Each row was made from one small tree. Brackets hold a mark, then the marks that hang from it, in the order of their numbers. Every link used is in the known rows. Write each row's tree.
In the rows, 128 means zero.
Known rows
[J_908 [J_339 [J_694 J_576]] J_991]: [173 126 108 100 144 128 123 114  54 105 135 216 131 131 133 165 155 108
 146  86 218 144]
[J_991 J_939]: [160 108 100  84 132 152 105 126  62 101 112 192 105 138 121 117 134 165
 148 119 142 149]
[J_908 J_593]: [169 124  93 140 147 144 117 116  59  93 126 206 115 130 123 119 142 115
 141 108 143 164]
[J_908 J_339 J_593 [J_991 J_939]]: [166 130  98 164 166 157 109  95  66 101 110 175 109 153 139 137 148 145
 179  92 190 165]
[J_576 J_694]: [168 126  87  88 125 139 114 126  55  99 126 209  77 132 124 102 137 133
 115 130 154 147]
[J_593 J_734 [J_908 J_339 J_991]]: [183 113  75 116 136 158 121  87  73 127 112 171 133 128 130 117 155 107
 180 130 169  96]
[J_908 [J_339 J_694] J_593 [J_991 J_734]]: [167 158  82 181 163 138 123 100  61 107 139 183 106 129 134 160 147  68
 144  95 178 161]
[J_939 [J_593 J_734 [J_908 J_339 J_991]]]: [184 101  74  90 130 143 118  86  76 128 114 168 149 129 140 114 150 115
 176 135 157 114]
[J_991 [J_908 J_339] J_939]: [165 120 138  76 159 157 112 121  71 134 115 135 106 152 129 130 143 129
 152 114 178 140]
[J_991 J_734 [J_908 J_339 J_593] J_939]: [162 147 135 143 177 158 126 129  79 137 123 114 108 153 132 142 144  85
 162  94 167 147]
[J_939 [J_593 J_908]]: [157  99  88  42 119 130 116  93  66 116 123 186 139 122 134  91 135 127
 156 127 124 143]
[J_908 [J_593 J_734]]: [193 117  83 165 143 155 121 134  67 104 122 198 118 126 125 130 146 117
 134 127 136 138]
[J_593 J_734 [J_908 J_991]]: [174 106  38 115 113 157 120  97  73 103 117 175 125 116 141 112 147 115
 161 137 148 101]
[J_991 J_734 J_908]: [155 130  88  89 135 146 134 133  68 113 135 145 116 120 129 122 138  48
 127 124 124 134]
[J_991 J_734 [J_939 [J_593 [J_908 J_339]]]]: [150 118 128  53 146 140 120 101  81 152 114 148 139 143 122 104 137 128
 192 111 136 136]
[J_593 J_734 J_908]: [182 104  78  90 119 157 121 116  72 124 118 183 126 117 121 103 146 125
 153 142 133  99]
[J_593 J_734 [J_908 J_339 [J_991 J_939]]]: [177 111  86 114 140 168 113  95  80 132 102 151 118 142 136 123 150 155
 190 122 177 100]
[J_939 J_593]: [168  99  90  60 122 128 113 116  60  99 124 210 133 127 125 110 136 124
 135 129 121 165]
[J_991 J_734 [J_908 J_339]]: [162 141 122  91 160 145 134 123  72 134 132 142 126 131 117 128 145  42
 147 117 148 128]
[J_939 [J_593 J_734 J_908]]: [182  90  78  64 112 141 117 114  74 128 119 179 141 119 132 101 142 129
 149 145 121 119]
[J_991 J_734 J_939]: [150 121  95  97 135 150 117 135  69 108 118 174 107 132 118 120 131 125
 154 114 118 146]
[J_908 J_339 [J_593 J_734]]: [201 126 117 166 164 158 122 125  69 125 121 196 125 138 114 136 152 111
 152 118 160 133]
[J_339 [J_694 J_576]]: [169 116 110  74 127 126 124 140  54 101 138 229 122 119 127 152 145 127
 120  97 177 146]

Which tree is each row?
[191 120  89 189 159 169 111 117  73 110 107 166 110 151 138 151 150 151
 170 110 184 137] : [J_908 J_339 [J_593 J_734] [J_991 J_939]]
[188 113  93 152 143 169 116 147  80 117 116 128  99 142 147 143 145 136
 128 123 160 133] : [J_991 [J_908 [J_593 J_734]] J_939]
[172 133  89 166 164 150 118  86  60  95 121 194 123 142 132 133 151  97
 167  97 183 160] : [J_908 J_339 J_593 J_991]
[156 120  92  98 144 138 116 106  71 113 113 161 132 146 135 134 137 113
 178 109 146 160] : [J_908 J_339 [J_991 J_734 [J_939 J_593]]]
[183  96 122  65 139 150 112 113  84 155 103 157 136 144 128 111 144 171
 179 131 152 118] : [J_991 [J_939 [J_593 J_734 [J_908 J_339]]]]
[189 102 114  65 136 141 119 104  78 150 116 174 150 131 120 108 148 124
 171 137 143 114] : [J_939 [J_593 J_734 [J_908 J_339]]]
[152 110  94  73 130 136 116 135  70 112 118 173 123 133 126 117 127 130
 150 119 106 164] : [J_991 J_734 [J_939 J_593]]
[188  97  86 109 136 149 109 116  74 116 103 173 129 148 138 140 143 156
 163 132 162 141] : [J_908 J_339 [J_991 [J_939 [J_593 J_734]]]]
[187 113 115  90 144 159 122 107  74 147 118 179 134 129 111 110 150 119
 172 133 154  95] : [J_593 J_734 [J_908 J_339]]
[187 123  74 116 131 149 114  89  71 131 125 178 111 122 138 139 153 117
 152 130 188 101] : [J_593 J_734 [J_908 [J_339 J_694] J_991]]
[154 145  80 106 141 140 123  79  66 128 135 170 113 120 131 132 147  74
 165 111 174 121] : [J_593 [J_908 [J_339 J_694] [J_991 J_734]]]
[193 125 131 155 169 172 116 138  85 140 112 125 107 154 138 148 148 131
 149 115 185 130] : [J_991 [J_908 J_339 [J_593 J_734]] J_939]
[164 108 127  43 142 133 117  82  66 139 118 183 148 136 122  97 143 121
 176 121 149 141] : [J_939 [J_593 [J_908 J_339]]]
[192  99 126  73 145 152 114 137  84 146 109 129 123 149 139 139 142 137
 141 139 160 132] : [J_991 [J_908 J_339] [J_939 [J_593 J_734]]]
[167 117 123  43 137 123 110  84  64 146 128 192 123 132 128 117 142 129
 148 123 166 145] : [J_939 [J_593 [J_908 [J_339 J_694]]]]
[146 114  45  79 112 132 127  86  71 104 127 161 144 116 146 102 139  77
 169 120 119 137] : [J_939 [J_593 [J_908 [J_991 J_734]]]]
[199 130 119 155 168 161 129 129  76 134 124 144 119 142 131 143 155  81
 139 121 174 126] : [J_991 [J_908 J_339 [J_593 J_734]]]
[147 123  57 121 129 152 117 118  69  90 118 168 107 130 135 130 136 115
 160 110 133 145] : [J_908 [J_991 J_734 J_939]]
[177  90  38  90 104 142 116  96  76 107 115 174 141 119 148 111 145 123
 157 142 133 119] : [J_939 [J_593 J_734 [J_908 J_991]]]
[181 134 149 130 169 131 124 129  58 124 138 218 129 139 125 165 154 116
 143  75 213 158] : [J_908 [J_339 [J_694 J_576]] J_593]
[158 143  94 177 168 157 121 106  71 109 117 157 115 149 133 142 145 104
 185  88 167 155] : [J_908 J_339 J_593 [J_991 J_734 J_939]]
[171  99  49 111 114 169 112 106  79 111 105 156 111 130 145 116 143 163
 172 132 155 104] : [J_593 J_734 [J_908 [J_991 J_939]]]
[162 126 107  79 139 132 127  91  62 126 132 193 138 130 140 146 159 110
 171  85 222 122] : [J_593 [J_908 [J_339 [J_694 J_576]] J_991]]
[173 142 139 130 171 150 105 121  70 135 128 139  81 153 147 157 144 135
 129 100 207 163] : [J_991 [J_908 [J_339 J_694] J_593] J_939]
[192 123 113  93 140 147 116 106  72 152 127 186 110 124 116 129 151 127
 144 135 173 101] : [J_593 J_734 [J_908 [J_339 J_694]]]
[151 122  79  81 138 132 128  75  73 127 125 157 153 127 134 107 145  70
 190 113 142 133] : [J_939 [J_593 [J_908 J_339 [J_991 J_734]]]]
[144 133  91 103 146 157 121  88  77 130 108 141 122 141 131 114 144 112
 203 102 164 118] : [J_593 [J_908 J_339 [J_991 J_734 J_939]]]
[159 121 131  64 152 142 122 129  79 141 120 117 126 149 134 131 135  94
 154 115 145 151] : [J_991 J_734 [J_908 J_339] [J_939 J_593]]
[144 108  93  53 123 138 117 113  77 129 115 150 130 131 133  98 130 135
 174 118 111 141] : [J_991 J_734 [J_939 [J_593 J_908]]]
